Every row comes from one small tree of marks. Brackets hold a mark, then the marks that hang from it, in the order of their numbers. Every link used is in the known rows. Which tree was each row made from?
Known rows
(k_759 k_78): [.02, -.02, -.03, -.03, -.03, .04, -.10, .02, .25, .02, .07, -.04, .08, .10, -.18, -.01, .05, -.01]
(k_426 k_78 k_285): [.01, -.01, .06, .12, -.07, .02, .19, -.42, -.04, -.20, -.10, -.06, .08, .00, -.25, .04, -.18, -.06]
(k_78 (k_676 k_285) k_759): [.05, .10, -.05, .12, -.01, .09, -.08, -.29, -.39, .28, .26, -.11, -.04, .06, .02, .06, -.22, .17]
(k_78 (k_676 (k_285 k_426) k_572)): [.01, .00, -.09, .25, .00, .05, .24, -.12, -.31, .44, .03, -.04, .35, -.08, .05, .03, -.10, .22]
(k_759 (k_78 (k_676 k_572))): [.11, .03, -.18, .02, -.01, .08, .10, -.32, .38, .20, .01, -.02, .06, .09, -.10, -.04, .01, .13]
(k_676 k_78 k_285 k_572): [-.06, -.03, .04, -.08, .08, .25, .06, .34, -.25, .34, -.01, .10, .00, -.06, .08, -.06, .18, .13]
(k_676 (k_78 k_759) (k_285 k_426) k_572): [-.07, -.01, .03, .18, .02, .24, -.10, .16, -.48, .47, .11, .11, .33, -.11, .04, -.04, -.05, .06]
(k_426 (k_285 (k_676 k_78)) k_572): [-.04, -.02, -.02, -.31, -.14, .22, .40, .06, -.42, -.15, .08, -.03, .11, -.13, .04, .07, .01, -.15]
(k_78 (k_676 k_572)): [.09, .05, -.14, .05, .01, .04, .21, -.34, .13, .18, -.07, .02, -.02, -.01, .08, -.03, -.03, .15]
(k_285 (k_426 k_78)): [.05, -.10, .04, .31, -.07, -.08, .05, -.17, -.22, .04, -.06, -.05, .37, -.05, -.04, .13, -.20, -.06]
(k_285 (k_426 (k_78 k_759)) (k_676 k_572)): [.02, -.09, -.11, .25, -.06, .19, .05, -.62, -.33, .06, -.01, .12, .40, -.15, .16, .11, -.20, -.16]
(k_676 k_78 (k_285 k_426) k_572): [-.10, -.07, .04, .10, .03, .20, .12, .39, -.42, .44, .00, .06, .35, -.13, .05, -.04, .09, .12]
(k_759 (k_78 k_676)): [.09, .05, -.12, -.01, -.05, .01, .07, -.22, .20, .12, .14, -.15, .02, .17, -.17, .02, -.06, .13]
(k_78 k_676 k_759): [.11, .12, -.09, .10, -.05, .01, -.04, -.47, -.12, .13, .18, -.08, -.06, .08, .01, .04, -.25, .09]
(k_572 k_676): [.02, -.02, -.01, .01, .01, .00, -.11, -.01, .12, .23, -.05, .06, -.02, -.03, -.17, -.01, -.06, .03]
(k_572 (k_676 (k_285 (k_426 (k_78 k_759))))): [.04, -.10, .07, .42, -.05, .03, -.30, -.22, -.44, .44, .09, .01, .36, -.07, -.20, .14, -.36, .00]
(k_78 (k_676 (k_285 k_426)) k_759): [.02, .06, -.04, .30, -.06, .04, -.01, -.25, -.56, .38, .27, -.15, .31, .00, -.01, .09, -.30, .16]

Which tree is each row?
[.02, -.02, -.12, .21, -.03, .10, .13, -.10, -.06, .46, .10, -.08, .43, .02, -.13, .01, -.05, .21] | (k_759 (k_78 (k_676 (k_285 k_426) k_572)))
[.13, -.14, .06, .40, -.18, -.05, -.23, -.10, -.60, .16, .15, -.04, .47, -.14, .09, .27, -.37, -.14] | (k_676 (k_285 (k_426 (k_78 k_759) k_572)))
[.03, .03, -.09, .07, .04, .10, .18, -.16, -.14, .33, .02, .00, .01, -.02, .09, .00, .00, .23] | (k_78 (k_676 k_285 k_572))
[.07, .08, -.10, .14, .02, .16, -.04, -.39, -.21, .36, .13, .03, -.01, -.01, .08, .00, -.14, .18] | (k_78 (k_676 k_285 k_572) k_759)
[.02, .03, .03, -.03, .00, .15, -.27, .04, -.10, .36, .11, .09, -.10, .01, -.16, -.04, -.11, .01] | (k_572 (k_676 (k_78 k_759)))
[-.07, -.01, -.10, .00, -.01, .33, .12, -.14, -.44, .23, .10, .14, .32, -.14, .18, -.02, -.02, -.08] | (k_285 k_426 (k_676 (k_78 k_759) k_572))
[.09, -.04, -.04, .02, -.21, .14, .13, -.64, -.38, -.30, .09, -.01, .18, -.13, .02, .20, -.31, -.29] | (k_426 (k_78 k_759) (k_285 k_676) k_572)
[.05, .01, -.13, .03, .02, .15, .07, -.15, .12, .35, .09, -.05, .08, .08, -.09, -.01, .05, .22] | (k_759 (k_78 (k_676 k_285 k_572)))
[.19, -.02, -.03, .13, -.23, -.10, .33, -.54, -.14, -.14, -.02, -.17, .13, -.03, -.10, .19, -.34, -.03] | (k_426 (k_78 k_676) k_285 k_572)
[-.02, -.12, -.03, .15, -.08, .09, .24, -.28, -.45, -.04, .01, -.04, .38, -.09, .11, .17, -.13, -.13] | (k_285 (k_426 k_78) k_676)
[.16, .00, -.11, .44, -.09, .00, .04, -.74, -.16, .24, -.01, .01, .34, -.05, .03, .09, -.38, .04] | (k_285 (k_426 (k_78 (k_676 k_572) k_759)))
[-.05, .02, -.10, -.18, .03, .39, .04, -.18, -.27, .13, .09, .18, -.03, -.09, .22, -.05, .07, -.07] | (k_285 (k_676 (k_78 k_759) k_572))
[.03, .05, -.11, .32, -.02, .10, .02, -.36, -.37, .46, .14, -.01, .34, -.07, .04, .03, -.24, .17] | (k_78 (k_676 (k_285 k_426) k_572) k_759)
[.18, -.13, .05, .24, -.13, .00, -.39, -.15, -.30, .28, .10, .04, .11, -.10, -.05, .23, -.33, -.09] | (k_426 (k_78 k_759) (k_572 (k_676 k_285)))
[-.07, -.08, .04, .20, .00, .02, -.06, .22, -.32, .48, .05, -.02, .35, -.09, -.19, .04, -.11, .10] | (k_572 (k_676 (k_285 k_426)))
[.04, .03, -.07, .01, -.02, .09, .04, -.04, -.07, .28, .23, -.18, .05, .16, -.15, .05, -.02, .21] | (k_759 (k_78 (k_676 k_285)))
[.15, .01, -.06, .41, -.12, -.06, .00, -.64, -.34, .16, .12, -.13, .30, .02, -.03, .16, -.45, .02] | (k_285 (k_426 (k_78 k_676 k_759)))
[-.02, .03, -.03, .03, -.08, .23, .17, -.77, -.34, -.25, .08, -.02, .08, -.03, -.11, .09, -.25, -.18] | (k_426 (k_78 k_759) (k_285 k_676))
[.01, -.15, .08, .34, -.03, -.01, -.08, .01, -.37, .41, -.02, -.03, .38, -.08, -.19, .14, -.22, .04] | (k_572 (k_676 (k_285 (k_426 k_78))))
[.07, -.05, .02, .39, -.09, -.03, -.17, -.40, -.29, .06, .06, -.01, .36, -.04, -.05, .13, -.34, -.11] | (k_285 (k_426 (k_78 k_759)))
[.16, -.05, .02, .20, -.19, -.03, -.16, -.55, -.03, .00, -.03, .04, .14, -.11, -.30, .14, -.43, -.19] | (k_426 (k_78 k_759) k_285 (k_572 k_676))
[-.14, .03, -.06, -.28, .01, .39, .47, -.16, -.21, -.02, -.06, .10, .06, -.11, -.02, -.11, .14, -.03] | (k_426 (k_285 (k_676 k_78 k_572)))
